What can hang from each mark:
j_60: j_852 j_876 j_971
j_876: j_60 j_672 j_849
j_852: j_60 j_849
j_971: j_60 j_849
j_672: j_798 j_876
j_849: j_798 j_852
j_798: j_672 j_849

Each row was made from one small tree. The marks that hang from a mark follow it in brackets, in the order of their numbers. Every link used is in the known rows. Write each row's tree.
Known rows:
j_60{j_876{j_672{j_798}}}:  0.54  0.82 -2.32 -0.30 -0.68 -0.26  3.99 -2.03  2.02 -1.34  0.92 -0.63 -0.53  0.90  0.92 -0.33  5.01 -0.50 -1.08  6.54 -1.14 -2.04
j_60{j_876 j_971}: -0.34  2.28  0.31 -0.04  0.07  0.34  2.81 -2.51  3.46  0.21  0.03  0.40 -0.68 -0.83  2.84 -0.05  1.41 -1.85 -2.20 -1.79 -1.12 -0.65
j_60{j_852 j_876{j_672{j_798} j_849} j_971}:  2.65  3.21 -3.54  0.51 -1.41 -1.16  1.41 -5.32  1.44  0.19 -1.00 -0.31 -4.04 -0.35  3.70 -0.67  5.59 -1.75 -2.33  5.77 -3.56 -2.56
j_852{j_849{j_798}}:  0.31 -0.12  0.52  0.76  0.66 -0.30 -2.60  1.50  0.79  1.13 -0.55 -1.07  0.50 -0.41  0.56 -0.31  0.22  2.05 -1.73  1.83 -0.69 -0.87
j_852{j_60{j_876}}: -0.70 -0.18 -0.96  0.58  1.48  2.57  2.85  0.64  1.78  0.06  0.48 -0.46  0.29 -0.54  1.99 -0.18  1.90  1.98 -1.72 -2.11 -0.90  0.14
j_971{j_60{j_852 j_876{j_672}} j_849{j_798}}:  4.45  0.34 -2.46 -0.23  0.89  0.22  0.11 -4.85  1.27  0.62 -3.79 -1.06 -0.86 -0.57  3.99 -0.25  5.76 -1.96 -2.46  1.45 -2.92 -3.36
j_971{j_849{j_798 j_852{j_60}}}:  0.67 -1.92 -1.58 -0.39  0.08  0.56  0.18  0.96 -1.28  0.73 -3.59 -0.69 -0.45 -0.09 -0.87 -1.08  1.48  4.51  1.51 -2.20 -1.40  0.65
j_672{j_798{j_849{j_852{j_60{j_971}}}} j_876}: -1.39  0.53 -2.01 -0.89 -0.52 -0.02  4.45 -3.62 -0.47  0.13 -4.97  1.43 -3.10  0.55  0.41 -1.86  2.81  7.67  2.21  1.36 -4.15  0.19
j_876{j_60 j_672}:  0.72  1.59 -2.18 -0.52 -0.91  0.03 -2.83  0.28 -2.74 -1.00 -1.65 -0.98 -0.03 -0.07 -5.00  0.40  1.68 -1.66 -0.78  4.11 -0.08 -2.75
j_971{j_60 j_849{j_798 j_852}}:  1.90 -2.48 -1.44 -1.00 -0.21 -1.40  0.00 -1.20 -0.66  0.18 -4.13 -1.17 -1.05 -0.62 -0.94 -0.85  2.25  1.63  0.99 -1.70 -2.05 -0.73
j_672{j_798}: -0.36 -0.90 -0.67 -0.27 -0.56 -1.21  1.58 -0.46 -0.31 -0.44  0.02  0.02 -0.43  0.55 -0.67 -0.76  1.53  3.13  0.52  2.99 -1.16 -0.01
j_852{j_849}: -0.97 -0.28  1.20  0.72  0.09  0.79 -4.05  1.53  1.30  0.26 -0.04  0.71  0.95 -0.67 -0.35 -0.59 -0.08  0.41 -1.31 -0.18 -0.08 -0.48
j_672{j_798{j_849} j_876}: -0.22 -0.25 -0.32 -1.09  0.12  0.39  4.00 -4.21 -0.79  0.23 -2.55  0.97 -1.53  1.47 -0.17 -1.26  2.61  4.73  1.35  4.82 -2.34 -1.64
j_672{j_876}:  0.25  0.71 -1.73 -0.46 -0.17  0.08  0.40 -2.08  1.50  0.13 -1.25  0.52 -0.49  0.66 -1.09  0.45  1.51 -0.42  0.27  1.44 -1.16 -0.74
j_876{j_672{j_798} j_849}:  2.05 -0.03 -2.92 -0.26 -2.22 -0.66 -0.14 -0.48 -1.63 -0.22  0.51 -1.17 -2.15  0.68 -1.16 -0.85  4.15  0.38 -0.15  7.41 -1.61 -1.98
j_798{j_672{j_876} j_849{j_852{j_60{j_971}}}}: -1.03  1.94 -2.24 -0.37 -0.08  2.10  4.60 -4.54 -1.25  0.46 -5.97  1.52 -3.02  0.39  3.03 -1.53 -0.13  5.72  2.59 -1.89 -3.62  0.16
j_672{j_798{j_849{j_852{j_60}}} j_876}: -1.57 -1.22 -2.53 -0.77  0.36  0.72  4.23 -2.15 -1.17 -0.40 -3.68  0.87 -2.32  1.25 -1.06 -1.65  3.23  8.12  2.97  3.31 -3.16 -0.08
j_876{j_60{j_852 j_971{j_849}} j_672{j_798}}:  1.80  2.45 -2.11 -1.05 -2.07 -1.63 -4.73 -4.55 -2.33  0.75 -5.53  1.29 -1.24 -0.73 -3.30 -1.70  4.10  0.35 -1.54  3.20 -3.16 -2.64
j_849{j_852}: -0.77 -0.35 -1.60 -0.07 -0.60 -1.25  0.56  0.32  0.53 -1.25 -0.90  0.01 -1.28  0.28 -1.32  0.14 -0.01  0.30  2.02  0.39  0.10  0.25
j_852{j_60{j_876{j_672 j_849} j_971}}:  1.86  2.36 -2.57  0.61 -0.89  2.45  1.40 -0.64  1.13  0.79  0.02 -0.74 -2.00 -1.18  3.08 -0.30  4.31 -1.72 -2.71  0.72 -2.37 -1.51
j_60{j_852 j_876{j_672} j_971{j_849}}:  2.36  3.27 -0.56 -0.18 -1.13  0.58 -1.03 -6.03  2.80  0.82 -2.74  1.83 -0.76 -0.85  3.88 -0.65  4.42 -4.38 -2.44 -0.91 -1.81 -2.16
j_60{j_876{j_849{j_852}}}: -0.21  0.04 -2.08  0.54 -0.35  0.21  2.55 -0.82  1.69 -1.04  0.40 -0.80 -2.94 -0.10  0.79 -0.02  1.95 -1.78  0.60  1.78 -0.55 -1.04
j_798{j_672 j_849}: -0.11  0.53  1.05  0.10  0.95  2.29  3.29 -3.29 -3.22  0.48 -2.20  0.60 -1.19  0.60  4.57 -1.42 -2.07  3.18  0.96  0.57 -0.63 -0.50

Which tree is each row?
 2.85  3.37 -3.41  0.99  0.02 -1.05 -1.19 -4.23 -4.73  1.94 -5.47 -2.12 -4.34 -0.91  2.58 -0.60 -1.18  1.66 -2.00  2.49 -3.93 -2.05
j_876{j_60{j_852 j_971} j_849{j_798{j_672}}}
 1.87  1.31 -2.81 -0.07 -1.51  0.44 -3.94  0.62 -3.83 -0.56 -1.13 -1.42 -1.65 -0.11 -4.78 -0.04  2.11 -2.54 -1.20  5.35 -0.46 -3.25
j_876{j_60 j_672 j_849}
-0.70  1.27 -0.67  1.22  1.19 -0.30 -7.05 -0.10 -1.23  0.33 -2.73  0.65 -0.28 -1.20 -2.91 -0.47 -0.35  0.45 -2.48  0.66 -1.23 -1.67
j_876{j_60{j_852{j_849}}}
-0.09 -0.39 -0.97  1.43  1.11  2.21 -0.84  1.91 -1.27  1.56 -2.15 -1.54  0.43 -0.68  3.70 -1.25 -0.73  6.12 -1.59  0.01 -2.23  0.15
j_852{j_60 j_849{j_798{j_672}}}
-0.07  1.46 -2.76  0.54  0.33 -0.56  4.69 -0.27  2.37 -0.05 -2.28 -1.60 -1.92 -0.77  3.13  0.05  2.63  3.44 -0.74 -1.62 -2.50  0.43
j_849{j_798 j_852{j_60{j_876 j_971}}}
 2.28  2.27  0.08 -0.06  0.51 -0.50  0.33 -5.51  2.66  2.07 -3.61  0.18 -1.28 -1.02  5.77 -0.75  2.46 -0.73 -2.95 -2.00 -2.66 -1.43
j_60{j_852 j_876 j_971{j_849{j_798}}}
-0.26  1.49 -3.51 -0.69 -0.09  1.10  0.53 -3.13 -2.14 -0.73 -3.88 -0.39 -1.20  0.56 -2.24  0.11 -0.55  0.79  0.08  2.38 -2.10 -2.28
j_798{j_672{j_876{j_60}}}
 0.24  0.49 -2.52  0.58 -1.43  0.32  0.41  0.72 -1.19  0.67 -1.79 -0.16 -3.18 -1.22 -0.22 -0.86  0.69  2.04  0.73 -2.49 -2.32  0.98
j_876{j_849{j_852{j_60{j_971}}}}
 1.06  1.47 -1.30  1.73  1.47  0.05 -1.49 -2.07 -0.56  1.32 -3.10 -0.66 -1.12 -0.23  5.06 -0.70 -1.16  3.36 -1.32  1.93 -2.30 -0.72
j_60{j_852{j_849{j_798{j_672}}}}
 1.66  0.87 -3.31  0.05 -0.85  1.47  1.88 -3.32 -0.89  0.70 -1.87 -0.47 -2.85  0.74  2.07 -0.30  0.19 -0.19  0.64  2.88 -2.41 -1.51
j_798{j_672{j_876{j_849}}}
-0.96  0.00 -1.22 -1.43  0.71  0.23  1.71 -3.42 -3.05 -0.30 -4.02  0.37 -1.51  1.17 -3.37 -1.33  2.16  5.04  0.26  5.61 -2.53 -2.76
j_672{j_798{j_849} j_876{j_60}}
 3.01  1.33 -2.89  1.19  1.59 -0.18 -1.55 -2.34  2.58 -0.01 -2.09 -1.57 -0.73 -1.06  3.88  0.44  5.02 -1.19 -3.98  3.42 -3.20 -3.26
j_971{j_60{j_852{j_849{j_798}} j_876{j_672}}}
 0.24  0.84 -2.48  0.30 -0.27 -1.36  2.22  0.82 -0.08  0.48 -3.17 -1.13 -1.87 -0.79  1.50 -0.28  0.53  4.76  0.57 -1.69 -2.53  1.21
j_849{j_798 j_852{j_60{j_971}}}
 0.76  3.53 -1.73  1.23  0.84 -0.85 -3.68 -2.86 -1.92  1.55 -5.84 -0.74 -1.82 -1.46  2.33 -0.80 -1.93  3.03 -2.75  0.93 -3.63 -2.03
j_876{j_60{j_852{j_849{j_798{j_672}}} j_971}}
 0.51  1.15 -4.85 -0.28 -0.10 -1.14  4.23 -3.23  0.21 -0.79 -4.32 -1.24 -2.74  1.65  1.44  0.48  0.47  2.91  2.88  3.83 -2.49 -0.63
j_849{j_798{j_672{j_876}} j_852}
 0.12  1.49 -0.85  1.17  0.33  1.42 -0.50  0.59 -0.35  2.05 -3.28 -0.90 -0.29 -1.38  5.18 -1.47 -1.15  5.77 -2.18 -2.14 -3.39  0.28
j_852{j_60{j_971} j_849{j_798{j_672}}}
-0.66  2.24 -1.99 -1.20 -1.89 -1.61  1.01 -3.01 -3.64 -1.44 -4.95  0.39 -2.87  0.26 -3.97 -1.49  2.98  3.28  1.44  5.78 -2.13 -2.36
j_876{j_60{j_971} j_672{j_798{j_849{j_852}}}}
 1.02  2.65 -1.41  0.97  0.07  1.77 -0.25  0.58  3.06  0.89 -1.17 -1.20  0.16 -1.39  2.81 -0.54  4.20  1.44 -4.10  1.27 -2.54 -1.89
j_852{j_60{j_876{j_672} j_971} j_849{j_798}}
-0.21 -1.33 -3.34 -0.86 -1.16  1.14  2.19 -0.74  1.59 -1.23 -1.78 -0.07 -0.41  0.39 -0.90 -1.80  6.36  2.39  0.51  2.23 -1.85 -1.30
j_971{j_849{j_852{j_60{j_876{j_672{j_798}}}}}}
-0.07  2.74 -1.62 -0.86  0.24 -1.19  0.25 -7.05 -2.40  0.58 -6.54  1.64 -3.23  0.30 -0.57 -1.39  2.31  4.29 -0.55  3.90 -4.29 -2.56
j_672{j_798{j_849} j_876{j_60{j_852 j_971}}}
 1.51 -0.84 -2.79 -0.66 -0.46 -0.32  3.32 -1.90  1.72 -1.75 -0.29 -0.98 -0.73 -0.02  0.57 -0.37  6.37 -0.33 -1.84  4.44 -2.63 -2.64
j_971{j_60{j_876{j_672{j_798}}}}
-2.00 -1.83 -0.79 -0.17  0.69  0.38  3.73 -0.06 -2.71 -0.74 -2.54  0.31 -1.92  0.66  0.00 -2.07  2.03  8.60  2.58  1.44 -2.00  0.93
j_672{j_798{j_849{j_852{j_60}}}}
 1.06 -0.05 -3.47 -1.08 -0.96  0.06  2.44 -4.15 -0.05  0.30 -5.62 -0.54 -1.98  1.42  1.16 -0.74  1.36  2.13  2.74  1.94 -2.40 -1.32
j_971{j_849{j_798{j_672{j_876}} j_852}}
